(in the rows, 128 means zero)
Known rows, with every step that occurs:
suve > ziva > zoto: [115  73 142 152 148 217 145  94  96  94 124 147  84 128 137 152 115 133
 178  94]
golif > retemut > suve: [128  79 159 117 138 167  91 151 172 130 114 116 135 123 121 130 136 106
 109 107]
suve > ziva > zoto > retemut > golif: [110 132 156  98 150 160 126 142 116  91 143 130  74 156 109 135 124 109
 143 137]
suve > ziva: [121 112 142 115 143 192 125 133 136 107 122 145 121 109 131 139 149 126
 165  74]
ziva > suve > retemut > zoto: [101 201 115 101 142 187 125 134 113  93 105  89  91 168 122 137 141  87
  53 118]
zoto > ziva > suve > retemut > golif: [101 150 142 105 148 169 121 140 152  89 144  84  39 166 113 123 119  87
 114 105]
retemut > golif: [107 115 156  89 150 163 115 161 139  90 143 112  62 170 105 121 123  87
 110 142]
mimil > suve > ziva > golif: [109 156 141 174 130 179 105 101 146 117 152 127 125 121 111 137 157 128
 146  85]
mimil > suve > retemut > golif > ziva > zoto: [118  75 149 138 159 194 142 112 136  85 136  89  33 166 123 137 110 117
 122 125]
mimil > suve > ziva > golif > retemut > zoto: [114 175 129 110 147 158  80  79 112 113 120 107 133 145 110 137 142  98
 116 140]
zoto > ziva: [128 105 121 160 157 173 114 183 175  86 136 162  57 126 125 126 144 138
 183  89]
mimil > suve > ziva > golif > retemut: [131 158 142 158 148 169  94  84 164 128 144 114 127 118  97 134 130 124
 180 116]
golif > ziva > zoto > retemut: [136 138 142 161 156 182 155 183 157  97 133 149  73 143 107 141 138 149
 136 138]
zoto > ziva > golif > retemut: [136 136 136 176 156 154 110 104 187 111 147 128  84 137  92 126 129 130
 186 136]
zoto > retemut > suve > ziva: [122 105 155 102 127 171 109 142 141 124 115 148 153  93 137 143 166 128
 142  64]
zoto > ziva > suve: [108 132 145 203 142 196  82 146 133 109 148 139  52  99 129 138 127 128
 182  59]
ziva > zoto > retemut > suve: [120  99 154 132 131 174 118 182 141 117 118 144 128 128 128 142 146 126
 101 104]
retemut > suve > ziva: [117  74 157 100 127 180 105 124 137 120 113 137 145  98 142 140 159 119
 140  57]
ziva > zoto: [116  91 135 170 154 217 150 138 109  88 127 144  65 155 125 145 107 127
 149 122]
zoto > retemut: [133 201 130 140 150 172 137 233 169 109 132 163 110 136  99 133 152 137
 126 131]

Rows:
[114 187 115 158 146 202 141 162 168  99 130 101  57 138 123 132 131 119
 124  68] => zoto > ziva > suve > retemut
[109 149 155 101 150 165 106 147 112 102 147 123  83 146 112 137 123 111
 145 131] => mimil > suve > ziva > zoto > retemut > golif
[117 167 129 114 148 154 101  94 125 100 118 109 110 168 101 132 138  93
  96 164] => ziva > golif > retemut > zoto
[111 137 155 103 152 160 127 162 125  90 145 126  63 168 103 132 119 107
 129 154] => ziva > zoto > retemut > golif
[121  58 153 135 159 189 164 110 144  75 132  95  21 176 119 136 111 115
 119 136] => suve > retemut > golif > ziva > zoto
[123  88 165 136 130 156  94 126 175 128 127 112 133 131 112 130 142 108
 105 115] => ziva > golif > retemut > suve
[119 172 131 147 145 201 155 158 185 104 127  74  56 148 116 129 135 112
  85  84] => golif > ziva > suve > retemut
[116 127 131 197 141 158 126 128 180  88 156 146  64 148 102 127 154 134
 155 111] => zoto > ziva > golif
[111 199 120 149 143 211 149 169 163 107 125  89  75 148 117 133 127 107
  90  81] => ziva > suve > retemut
[125 176 132 153 149 195 128 167 115 113 132 162 117 115 121 151 136 151
 170 103] => mimil > suve > ziva > zoto > retemut
[112 127 156 156 120 159 123  99 157 115 142 134 133 124 111 138 170 128
 127  92] => zoto > retemut > suve > ziva > golif
[102 142 141 182 141 187  73 124 109 103 137 130  57 109 132 140 132 115
 158  73] => retemut > zoto > ziva > suve
[132 140 145 155 149 165 115  79 171 121 140 120 117 130  94 131 132 123
 175 127] => suve > ziva > golif > retemut
[126 107 155  95 158 158 131 156 203  92 138  63  40 166 109 117 143 101
  84 124] => mimil > suve > retemut > golif > ziva
[108 147 142 180 145 182  65 111 114 109 138 124  60 107 127 140 125 116
 172  80] => golif > retemut > zoto > ziva > suve
[110 137 126 177 139 148 116 108 154  82 146 137  70 158 107 129 159 122
 135 124] => retemut > zoto > ziva > golif
[128  67 171 102 157 151 129 151 197  87 140  88  32 164 105 117 142 103
  98 140] => retemut > golif > ziva
[112  48 154 143 138 209 132  91  96 101 117 141 101 121 145 153 121 128
 161  80] => retemut > suve > ziva > zoto
[118 147 135 123 143 202  83 140 120 127 129 137 143  88 136 142 148 129
 171  54] => mimil > suve > ziva
[110 190 104  79 148 178 142 157 128  84  99  99  98 184 119 132 147  86
  45 135] => suve > retemut > zoto
[126  78 163 133 133 168 121 174 156 114 119 133 112 128 127 141 152 129
  96 107] => golif > ziva > zoto > retemut > suve
[117 158  98 122 156 168 100 159 141  83 120 128  74 144 133 131 151 119
 133  91] => mimil > suve > retemut > zoto > ziva
